Known rows, with every way that one mark hangs from another
devof[ruti[nalur[sazip]] sofeda]: [-0.519 -0.046  1.824 -0.356 -0.420 -0.812  1.387 -0.001  1.376  2.380
 -0.583  2.358  2.343 -1.094 -2.528  0.309  2.220  2.375  1.122  1.326]
sodin[rosid sazip[nalur[sofeda[devof]]]]: [ 0.996  2.891  2.127  3.645 -2.956  2.471  0.410 -0.120  1.381  2.581
 -6.689  5.342  1.157 -0.126 -4.526 -0.317  3.571  2.686  0.223  3.303]
sodin[rosid sazip]: [-3.133  1.393  1.710  2.174 -2.879  1.933  0.659  0.671  1.703  2.823
 -4.178 -0.069  2.913 -1.705 -4.062 -0.265  1.710  3.284  1.765  0.906]
devof[ruti sofeda]: [-0.195 -0.449  0.828 -0.873 -2.248  0.232 -0.606  0.098  2.825  3.671
 -2.772  3.534  2.398 -2.389 -1.634  0.014  2.415  3.345  0.937 -3.034]
rosid[nalur[sazip[sodin] sofeda[devof]]]: [ 1.592  0.424  3.260  0.560 -1.959  0.975 -0.295  0.602  1.950  0.320
 -2.663  1.725 -0.552 -0.733  1.068 -0.296  4.461  1.331 -4.415  1.566]
sazip[nalur[sofeda[devof]] sodin]: [ 1.797  0.515  2.554 -0.040 -2.637  1.640 -1.901  0.513  1.049  2.233
 -4.639  3.315  0.239 -0.140  0.131 -0.028  4.377  2.220 -3.008 -1.140]
nalur[sazip[sodin] sofeda[devof[ruti]]]: [ 2.317  1.118  3.063 -0.036 -0.943  0.774  0.254  1.666  1.988  0.170
 -1.288  2.135 -0.781 -0.312 -0.429  1.671  4.023  1.787 -1.171  0.816]
sazip[nalur sodin[rosid]]: [-2.991  0.050  4.067  0.367 -1.671  1.641 -2.825  0.988 -0.839  2.365
 -4.134 -0.148  2.866 -0.026 -1.935  0.666  2.600  3.056 -2.276  0.454]
sodin[rosid sazip[nalur]]: [-3.409  1.261  3.136  1.843 -2.315  2.328 -0.902 -0.197  0.169  2.865
 -5.907  1.141  3.114  0.037 -4.390  0.263  2.075  3.373  0.650  2.296]
nalur[sofeda[devof]]: [ 2.253  1.495 -0.478  0.777 -3.714  1.655  0.965 -0.442  3.726  3.582
 -3.743  2.920  0.503 -2.793 -0.933 -1.475  3.920  2.131  0.775 -2.994]
ruti[devof nalur[sofeda]]: [ 0.617 -0.383  1.246 -0.994 -3.546 -1.218  3.359 -0.168  1.170  3.763
 -0.259  1.868  2.261 -2.540 -0.832 -0.383  2.161  2.608  2.712 -1.228]
rosid[nalur sodin]: [-2.218 -2.678  2.897 -2.550 -3.760  1.603 -0.660  0.196  1.410  3.734
 -3.031 -1.524  1.836 -2.960  0.629 -1.369  2.670  2.374 -5.040 -1.772]
ruti[devof nalur[sazip]]: [-0.821 -0.787  1.942 -1.184 -0.900 -0.518  2.339 -0.122  1.674  2.417
  0.441 -2.146  2.657 -1.125 -1.931  0.329  2.021  1.438  1.967  0.270]
sazip[nalur sodin]: [-2.557 -1.034  3.585 -2.111 -1.907  1.366 -3.233  0.444 -0.280  2.653
 -3.633 -0.659  2.224 -0.048  0.296  0.865  2.784  2.689 -2.463 -2.278]
nalur[sofeda[devof[ruti]]]: [ 2.974  1.885  0.709 -0.515 -3.326  1.080  1.111  0.350  3.286  3.756
 -3.155  3.878  0.303 -2.609 -1.403  0.096  3.614  2.394  1.473 -1.789]
sodin[rosid[nalur[sofeda]] sazip]: [-2.243  1.532  2.798  2.772 -4.436  1.016  1.596 -0.266  0.701  2.172
 -4.585  3.187  1.736 -2.004 -2.090 -0.508  2.036  3.788 -0.096  3.442]
devof[ruti[nalur[sazip sofeda]]]: [-0.723  0.894  2.752 -0.626 -1.703 -0.794  3.516  0.162  0.275  1.741
 -0.195  1.104  0.945 -1.515 -1.192  1.142  2.153  2.818  2.842  2.749]
sofeda[devof]: [ 1.400  1.150 -0.399 -0.503 -2.648  2.386 -0.598 -0.135  4.260  4.459
 -3.887  0.050  1.735 -2.706 -1.847 -1.563  3.957  1.700  0.096 -3.899]
ruti[nalur]: [-2.220  0.511  0.755 -1.397 -3.007  0.487  1.166 -0.164  1.200  4.708
 -1.563 -1.641  3.300 -2.626 -1.275 -1.247  2.163  2.476  1.405 -1.985]
nalur[sazip[sodin] sofeda[devof]]: [ 1.794  0.721  1.984  1.103 -1.458  1.205  0.217  1.001  2.275  0.058
 -1.795  1.070 -0.503 -0.443  0.067  0.042  4.056  1.484 -1.725 -0.087]
rosid[nalur[sazip]]: [-2.492 -0.341  2.630 -1.044 -1.608  1.216 -0.210 -0.866  2.003  1.803
 -2.854 -2.044  1.560 -2.054  0.166 -0.378  2.853  2.139 -1.320  0.000]
sazip[nalur[sofeda[devof]] sodin[rosid]]: [ 1.548  1.560  3.180  2.474 -2.437  1.918 -1.464  0.800  0.361  2.168
 -5.004  4.373  0.725 -0.099 -2.350 -0.077  4.181  2.620 -2.966  1.459]
sodin[sazip]: [-2.807  0.305  1.254 -0.385 -3.156  1.637  0.178  0.180  2.263  2.934
 -3.507 -0.884  2.634 -1.583 -1.694 -0.228  1.562  3.065  1.604 -1.629]
nalur[sazip sofeda]: [-1.549  0.096  1.314  0.643 -2.324  0.634  2.007 -0.636  1.779  0.490
 -1.900  0.102  0.476 -2.013  0.018 -0.232  2.731  2.745  2.180 -0.642]

Rows
[ 1.785  2.008  1.022 -1.832 -2.187  1.048  1.075  0.666  2.380  5.563
 -2.008  1.153  2.295 -2.238 -2.752 -0.099  3.175  1.761  0.682 -0.507] -> sofeda[devof[ruti[nalur]]]
[-0.782 -0.943  3.514 -0.682  0.245 -1.110  0.150  1.586  0.218  1.229
  0.593  1.670  2.065  0.292 -1.195  1.085  2.190  2.387 -1.409  2.076] -> devof[ruti[nalur[sazip[sodin]]] sofeda]
[-1.991  0.164  3.408  2.600 -1.711  0.461  1.022  1.240  0.054 -0.761
 -1.376  0.382  0.507 -0.639 -1.045  0.585  2.615  2.981 -0.381  2.329] -> nalur[sazip[sodin[rosid]] sofeda]
[-1.625  0.019  2.647  0.139 -2.565  0.238  1.277 -1.143  1.595  0.927
 -2.751  0.655  0.241 -2.307  0.966 -0.669  2.954  2.748 -0.446  1.080] -> rosid[nalur[sazip sofeda]]
[ 1.920 -1.255  2.702  0.358 -2.760  1.742  1.078 -0.234  2.413  1.186
 -3.033  1.663 -0.971 -1.877  0.135 -1.040  4.272  1.243 -5.220  1.634] -> rosid[nalur[sazip sofeda[devof]] sodin]
[-2.739  0.017  4.171  0.279 -2.813  1.186 -1.834  1.066  0.265  2.726
 -3.033 -0.782  2.617 -1.861 -0.784 -0.286  2.549  3.020 -3.920  0.587] -> sazip[sodin[rosid[nalur]]]
[ 1.498  1.827  1.773 -0.962 -0.199  1.007  1.609  0.498  2.252  3.295
 -1.223 -0.223  1.420 -1.127 -3.173  0.476  3.315  1.139  0.821  1.714] -> sofeda[devof[ruti[nalur[sazip]]]]
[ 1.938  1.727  0.639  1.293 -1.869  0.639  3.114 -0.371  2.145  2.275
 -1.574  1.690  0.445 -1.449 -1.782 -1.101  3.844  1.242  1.016  1.404] -> ruti[nalur[sazip sofeda[devof]]]
[-2.345 -1.826  3.753 -0.081 -3.915  1.879  0.509  0.189 -0.431  1.821
 -4.331  2.494  0.922 -0.030 -0.699  0.276  2.215  3.282 -2.322  1.353] -> rosid[sodin[sazip[nalur[sofeda]]]]
[ 1.420 -0.737  2.360  0.589 -4.515  2.032  0.982  0.682  2.260  2.662
 -4.470  3.391 -0.053 -1.676 -0.513 -1.198  3.668  2.073 -5.031  1.433] -> rosid[nalur[sofeda[devof]] sodin[sazip]]
[-2.293  1.584  3.075  3.043 -3.325  1.703  0.689 -0.355 -0.307  2.046
 -5.785  3.815  1.920 -0.345 -3.453  0.372  2.158  4.013  1.520  3.212] -> sodin[rosid sazip[nalur[sofeda]]]
[-3.211  1.317  2.967  1.589 -3.418  1.848  0.222  0.080  1.294  3.049
 -5.035  0.344  2.928 -1.932 -2.858 -0.546  1.744  3.347 -1.026  2.560] -> sodin[rosid[nalur] sazip]
[ 1.395  1.508  2.624  3.573 -1.277  1.522  0.595  1.425  1.768 -0.013
 -2.464  1.915 -0.149 -0.485 -2.333  0.038  3.889  1.990 -1.666  2.175] -> nalur[sazip[sodin[rosid]] sofeda[devof]]
[-2.103  0.788  3.726  2.637 -1.579 -0.334  2.459  1.475 -1.325  0.254
 -0.107  0.258  1.420 -0.384 -1.900  0.180  2.417  2.699 -0.310  4.374] -> ruti[nalur[sazip[sodin[rosid]] sofeda]]
[-1.283 -2.343  2.792 -1.225 -4.888  0.954  0.888 -0.122  0.909  2.919
 -2.860  1.404  0.473 -3.213  1.556 -1.245  2.699  2.928 -4.159 -0.996] -> rosid[nalur[sofeda] sodin]
[ 2.612  1.855  1.598  0.245 -1.503  1.003  1.781  0.112  3.241  1.568
 -2.231  2.735 -0.497 -1.441 -1.630  0.918  3.871  1.780  1.596  0.476] -> nalur[sazip sofeda[devof[ruti]]]
[-1.767  1.001  3.034  2.579 -2.598  0.774  1.848 -0.701  0.869  0.747
 -3.189  1.425  0.639 -2.425 -1.497 -0.491  2.782  3.047 -0.304  3.694] -> sodin[rosid[nalur[sazip sofeda]]]
[ 1.195  2.766  2.045  3.677 -4.133  1.945  1.463 -0.041  2.519  2.932
 -5.645  4.790  0.847 -1.957 -3.257 -1.165  3.508  2.682 -1.426  3.655] -> sodin[rosid[nalur[sofeda[devof]]] sazip]
[ 1.738  1.513  3.018  2.275 -3.611  1.129 -0.387  1.174  1.596  2.266
 -3.999  3.557  0.679 -1.819 -1.046 -1.018  4.177  2.377 -4.488  1.583] -> sazip[sodin[rosid[nalur[sofeda[devof]]]]]
[-0.232 -0.024  1.111 -1.105 -2.283 -0.475  0.867  0.281  1.478  4.735
 -1.310  3.431  3.089 -2.179 -2.286 -0.456  2.078  2.953  1.087 -0.900] -> devof[ruti[nalur] sofeda]
[ 0.279 -2.510  2.708 -0.274 -0.011 -1.584  0.379  1.194  1.048  1.034
  1.083  1.147  2.803  0.370 -1.151  0.287  2.426  1.728 -1.681  0.327] -> ruti[devof[sofeda] nalur[sazip[sodin]]]
[ 1.679  2.282  2.188  3.466 -2.214  1.514  1.557 -0.562  2.592  1.470
 -4.066  2.935  0.080 -2.159 -2.458 -1.204  4.145  1.912 -1.664  3.605] -> sodin[rosid[nalur[sazip sofeda[devof]]]]
[-0.037 -1.344  3.461 -0.446 -1.253 -1.595  2.544  1.187 -0.081  0.312
  1.586 -0.081  1.127 -0.028  0.144  1.178  2.433  2.086  0.030  1.369] -> ruti[devof nalur[sazip[sodin] sofeda]]
[-2.042  0.664  2.546  0.438 -3.444  1.277  0.220 -0.747  0.124  2.246
 -5.189  3.053  1.462 -0.196 -1.177  0.433  2.385  3.550  1.395  0.785] -> sodin[sazip[nalur[sofeda]]]
[-1.549 -0.702  3.518 -0.889 -2.982  0.624 -1.722  0.229 -0.722  1.732
 -3.565  1.931  1.180 -0.098  1.198  0.425  2.909  3.241 -1.706 -1.180] -> sazip[nalur[sofeda] sodin]
[-2.066 -1.904  3.552 -0.273 -4.971  1.240  1.177  0.338  0.696  2.148
 -3.398  1.868  0.685 -1.920  0.545 -0.616  2.255  3.167 -3.706  1.446] -> rosid[nalur[sofeda] sodin[sazip]]
[-1.956  0.318  4.077  1.520 -2.675  0.914 -1.194  0.750 -1.306  1.584
 -3.925  2.659  1.380 -0.341 -1.300  0.447  2.938  3.712 -1.436  1.394] -> sazip[nalur[sofeda] sodin[rosid]]
[ 1.289  1.029  3.417 -1.228  0.219  0.529  0.307  2.141  1.141  2.195
 -0.062 -0.763  1.238  0.165 -1.857  1.302  3.326  1.195 -1.737  2.118] -> sofeda[devof[ruti[nalur[sazip[sodin]]]]]
